Each row comes from the steps of one walk. Every step used is in the known rows, and no mark comes twice. Write the walk behind each row, first mark first.
Known rows:
nomim -> toba -> pegobo -> zodof -> potom -> dutud: [ 19.3  14.2 -19.8   4.8   1.5   2.3   5.8 -12.1 -30.4  -1.7  -2.9  -4.0
  22.5   6.4 -29.2  10.1  16.2  -6.4   1.1 -24.1  14.3]
potom -> zodof: [ 18.3   9.9 -10.0  11.9  22.7 -17.6   7.2  13.2 -22.2 -13.1  -8.6  -9.6
 -20.3 -11.9   1.8   9.4  -2.7  27.1 -21.3   9.9   8.1]
potom -> dutud -> pegobo -> toba: [ 21.3  19.1  41.8 -17.4  -1.4  23.2 -34.8 -32.4   3.6  -6.5  -5.9  -9.1
  18.8  -1.2 -35.2   9.9  32.7  -4.6   5.5  11.3   7.4]
zodof -> potom -> zasel: [ 18.0  -0.8  30.3  -4.4   8.1   2.3  -1.5  27.8  16.6  -2.1 -18.1  -0.4
  -5.3   5.2 -22.8  40.3 -41.1  44.5  -5.8 -15.4  62.6]
nomim -> toba -> ropu -> dutud -> pegobo -> zodof -> potom: [ 12.4  17.6  -0.3  -1.2  11.5   3.7 -24.9 -22.4 -33.2 -17.0  -2.4  14.6
   4.8  -4.9 -31.7  19.1  -5.6   0.3   6.0  12.3  -1.1]
ropu -> dutud -> pegobo: [ -1.6  29.2  53.5 -10.1  21.8  22.9 -29.2 -20.4 -33.3 -11.2   0.3 -12.6
  -3.4 -29.1 -34.4  24.7  22.6   4.1  25.9  16.2 -56.6]
zasel -> potom -> dutud -> pegobo: [ 28.7   9.0  44.5  -0.8   8.4   8.1   8.7 -13.3  15.3   0.6   5.4   4.8
   8.2  -5.5 -27.1  26.0  16.9   7.2   9.6  30.8  30.2]
zasel -> potom -> dutud -> pegobo -> zodof: [ 27.6  10.5  35.4  10.0   9.7   1.9  19.4 -10.4   8.8   4.3   9.1   5.4
  18.5  -7.9 -19.3  19.1  19.2  11.5  15.3  35.6  29.2]
zodof -> pegobo -> toba: [ 10.7  14.0  -6.9  -8.4  -3.6  18.6 -16.7 -23.8 -42.6  10.9   3.7 -16.4
  26.8  44.7  -2.8 -12.2   3.1  18.4   1.4 -36.7  16.5]
toba -> ropu -> dutud -> pegobo: [ 16.6  17.1  12.4 -19.6   8.4  15.9 -65.7  11.7 -42.3 -26.2   5.7  26.4
  -8.8 -35.3 -32.4  33.2   6.3   1.0   0.7  14.6 -37.2]
zasel -> potom -> zodof -> pegobo -> toba: [ 31.7  10.6   5.0  12.9  15.3 -13.5  42.0 -15.3  -3.8  10.4  12.8   0.7
   6.2  27.9   4.0   0.0   2.2  23.6  -1.8  16.1  42.4]
zodof -> pegobo -> toba -> nomim: [ 12.4   5.5 -22.4 -21.7  -0.7  13.0 -25.2 -11.6 -43.2   8.1   4.1  -5.8
  27.6  23.0  -1.2  -7.5  -6.1   2.3  10.2 -31.7  11.3]
zasel -> potom -> dutud -> pegobo -> toba: [ 28.4  14.3  44.7  -3.8   3.9   7.7   9.4 -22.9  18.0   3.1   4.1   0.1
  18.3  10.7 -28.8  15.2  19.4   1.3   9.0  37.1  28.0]
toba -> pegobo -> zodof -> potom -> dutud: [ 26.4  19.7 -29.7   8.0  -1.4  -0.7  15.1  33.9 -35.3   7.5  14.1   5.8
  31.2 -11.0 -14.5  17.7  28.4   7.7  -0.2 -36.1   2.9]
ropu -> toba -> pegobo -> dutud: [  7.1  22.1   3.6 -32.5  28.0  16.5 -34.7  10.8 -36.3 -10.7 -16.3 -30.8
  22.6  12.4 -37.7  18.9  41.7 -16.1  15.3  -5.0 -54.2]
potom -> zasel: [ 17.3  -9.2  33.9 -15.0  -3.7  11.8 -41.3  25.0 -12.2 -14.6 -28.3 -15.0
  -6.1 -12.4 -24.2  32.6 -22.7  29.3  -0.7  -6.3  28.2]
zasel -> potom: [ 13.4   7.1  16.5   8.8  10.9  -4.7  17.1  18.6  -7.4  -2.2  -2.0  -6.6
   2.5   6.9 -14.9  20.9 -11.4  17.6  -4.4  32.5  13.5]
potom -> dutud -> pegobo -> zodof: [ 20.3  15.5  28.2   2.7   6.5  13.5 -19.8 -14.9 -10.7  -5.1  -0.1  -1.6
  18.8 -26.3 -21.5  15.5  32.4  10.0  14.4  10.1   9.6]
ropu -> toba -> pegobo -> zodof -> potom -> zasel: [ 18.0  18.2 -17.0 -27.0  28.9   0.9  -6.0   9.9 -24.3  -3.6  -2.7 -28.8
  27.1  22.1 -24.7  29.2  27.8   1.7  26.0 -14.1 -25.6]
ropu -> dutud: [ -9.9  20.5  51.3  -2.8  21.4  13.3 -32.4  16.5 -35.8 -22.6 -19.3 -16.1
 -11.9 -30.6 -30.9  24.0 -15.2  11.0  15.0  17.9 -52.2]

Write each row's walk:
[ 20.2  21.5   2.1   9.9  10.7   4.3  15.1 -19.9 -18.7  14.2  19.2  -4.0
  28.9  -1.6  -7.4  18.5  30.5  30.5  14.7   2.0  16.2]
dutud -> pegobo -> zodof -> potom -> zasel
[ 11.4  26.4 -12.9  12.3  10.2   6.1   4.4 -21.4 -43.3   7.4  20.2 -13.1
  29.5  -7.6  -4.2   7.8  45.6  17.8  11.4  12.0 -20.1]
dutud -> pegobo -> zodof
[ 21.0  13.8  35.0  -2.1  14.2  11.2   2.9  -3.4  24.0   1.9  -1.3   8.4
   1.3  -1.8 -28.4  35.9  -5.6  26.3  -0.8  -9.1  50.1]
zodof -> potom -> dutud -> pegobo
[ 13.6  11.9 -23.1 -10.9  -1.4  10.8 -15.6 -14.4 -43.4  -8.4  -6.7 -15.6
   8.1  11.0 -34.4  13.8  19.9 -16.4  -9.2 -27.7 -10.3]
nomim -> toba -> pegobo
[ 14.3  27.6  -9.8  15.7  14.4   2.0  21.7 -20.0 -25.9  14.2  23.0  -5.1
  29.3   0.6  -4.1  13.2  33.9  26.6  11.1   6.3   2.7]
dutud -> pegobo -> zodof -> potom
[ 21.4  21.4 -43.0  10.6  -0.4  -3.7  20.3  36.6 -45.4   9.2  17.6   1.2
  31.8  -4.8 -10.0  15.8  26.5  10.4  -3.9 -36.5  -7.5]
toba -> pegobo -> zodof -> potom
[ 31.6   5.1   4.2  15.8  21.1 -13.2  40.7  -5.8  -6.2   8.1  13.9   5.9
  -3.8  12.2   5.6  10.6  -0.2  29.6  -0.7  10.1  44.4]
zasel -> potom -> zodof -> pegobo
[ 17.4  21.0   5.9  -6.1  11.5   6.6 -42.0  15.0 -35.9 -18.3  11.0  32.3
   2.2 -32.1 -24.7  31.4   0.3  11.5   5.5  15.1 -22.1]
toba -> ropu -> dutud -> pegobo -> zodof -> potom
[  9.7  14.8  -0.5  -4.4  -3.1  16.2 -22.1  -8.6 -46.5  -6.8 -17.0 -10.0
  17.5   1.7 -39.1   3.0  25.5 -18.9  -8.1 -19.6 -10.2]
nomim -> toba -> pegobo -> dutud
[ 33.2   4.4  -5.7   3.0  16.9 -17.7  35.9  -6.4  -3.8   8.2  12.9   8.4
   7.0  12.8   4.8   3.2  -4.6  12.2   4.4  20.2  38.6]
zasel -> potom -> zodof -> pegobo -> toba -> nomim
[ 15.1  17.3 -32.8   6.0   2.5  -0.8  12.1  -9.5 -40.9   0.6   0.1  -9.2
  22.6  13.2 -24.0   8.9  14.5  -4.1  -2.0 -24.3   4.6]
nomim -> toba -> pegobo -> zodof -> potom
[ 28.5  15.7  -6.3   0.4  15.5  -5.9  -4.4 -18.6 -31.4  -4.2   7.5   7.2
  -2.6  10.3   3.7  -7.1   4.0  22.6  -4.6 -12.9  17.1]
potom -> zodof -> pegobo -> toba -> ropu -> dutud
[ 25.0   6.2 -15.8  10.6  22.5  -7.6  10.2  -8.3 -32.9   0.9   6.9  -0.3
 -13.3   1.6  13.6   2.9   4.5  36.0  -8.9 -27.4  30.7]
potom -> zodof -> pegobo
[ -0.7   2.3 -19.0 -47.7  42.9  -3.4 -43.1  19.8 -24.1 -23.2 -21.8 -29.4
   2.2  -7.7 -23.2  33.6  -9.3 -20.0  26.0  26.5 -50.8]
ropu -> toba -> nomim
[ 26.2   7.6   8.6  16.6  21.4 -20.1  38.4  10.1   0.3  -1.6   3.2  -0.5
  -9.1   3.4  -2.3  14.7  -5.8  23.5  -9.5  36.1  27.6]
zasel -> potom -> zodof
[ 23.0  14.5  17.4 -11.7   7.9   8.2 -48.6  15.0 -29.3 -18.9   7.1  33.7
   1.5 -34.2 -27.5  36.6  -3.5  15.8   9.8  11.2  -7.7]
toba -> ropu -> dutud -> pegobo -> zodof -> potom -> zasel
[  7.9  15.0  -1.7  34.3  13.8 -14.7  24.8  33.1 -14.7   1.0  -7.1   0.8
  25.1 -11.0  -0.6  10.5 -20.0  40.6   5.5  11.1  32.9]
pegobo -> zodof -> potom -> dutud
[ 11.4  14.4   5.9 -13.9   8.9  12.2 -48.1 -26.7 -38.8 -24.3  -7.7   8.4
  -5.1  -8.2 -39.2  21.0   0.3 -10.1   0.9  10.8 -16.3]
nomim -> toba -> ropu -> dutud -> pegobo
[ 13.6  32.7   6.4 -16.7  -1.9  18.0 -16.6 -46.2 -23.2   5.8  10.9 -24.9
  29.5  29.1 -23.9  -0.1  46.3  -3.9  -1.3  14.1 -23.4]
dutud -> pegobo -> toba
[ 19.6  11.7 -19.8 -13.9  -8.3  17.4 -35.0 -14.7 -46.5   3.9   9.3   3.6
  24.3  38.0  -4.9  -7.1   0.6  15.5  -4.8 -36.4  19.8]
zodof -> pegobo -> toba -> ropu
[  8.2  26.3   9.6 -19.0  -7.5   6.7 -52.1   7.8 -32.3 -21.3 -13.8  -4.1
  18.5  17.4 -31.3  -1.8 -10.6  -7.5 -11.0  29.6 -33.0]
pegobo -> toba -> ropu -> dutud
[ 22.0  29.0  -6.9 -22.5  -6.2  17.2 -35.1 -36.7 -27.8  -0.5  16.5  -4.8
  27.1  21.9 -25.5   4.9  43.3  -7.5  -7.4  13.9 -20.4]
dutud -> pegobo -> toba -> ropu
[ 15.2  19.4   3.3  -8.9   9.2   8.1 -53.8  14.9 -48.7 -23.1   8.7  27.0
   1.9 -37.0 -24.2  27.7   7.8   5.6   5.4  19.3 -37.6]
toba -> ropu -> dutud -> pegobo -> zodof
[ 27.6  17.0  26.8 -10.4   5.5  10.1  -9.4  -6.2  24.7  -0.4   1.0  17.2
  10.0   8.8 -32.3  29.1  -4.6  18.0  -6.4  -2.3  50.5]
zodof -> potom -> dutud -> pegobo -> toba -> ropu
[ 13.1  20.1 -15.4 -16.8 -13.5   2.8 -48.0  12.9 -31.2 -18.0 -11.9  -5.9
  21.9  29.9 -24.0  -4.3  -8.7  -4.6 -25.7  22.8 -14.4]
pegobo -> toba -> ropu
[ 12.1   3.6 -19.9  -9.0   1.3   3.3 -44.9  -3.7 -39.6 -25.8 -15.8   5.3
  -6.1   2.6 -30.1  18.3 -16.5  -4.4 -18.2   5.4   4.9]
nomim -> toba -> ropu
[ 32.4  11.7 -23.5   2.0  11.3  -8.1  -1.9 -15.1 -30.7  -0.7   8.8   6.4
  -0.7  18.4   9.5  -8.5   5.8  25.3 -14.9 -18.7  30.4]
potom -> zodof -> pegobo -> toba -> ropu
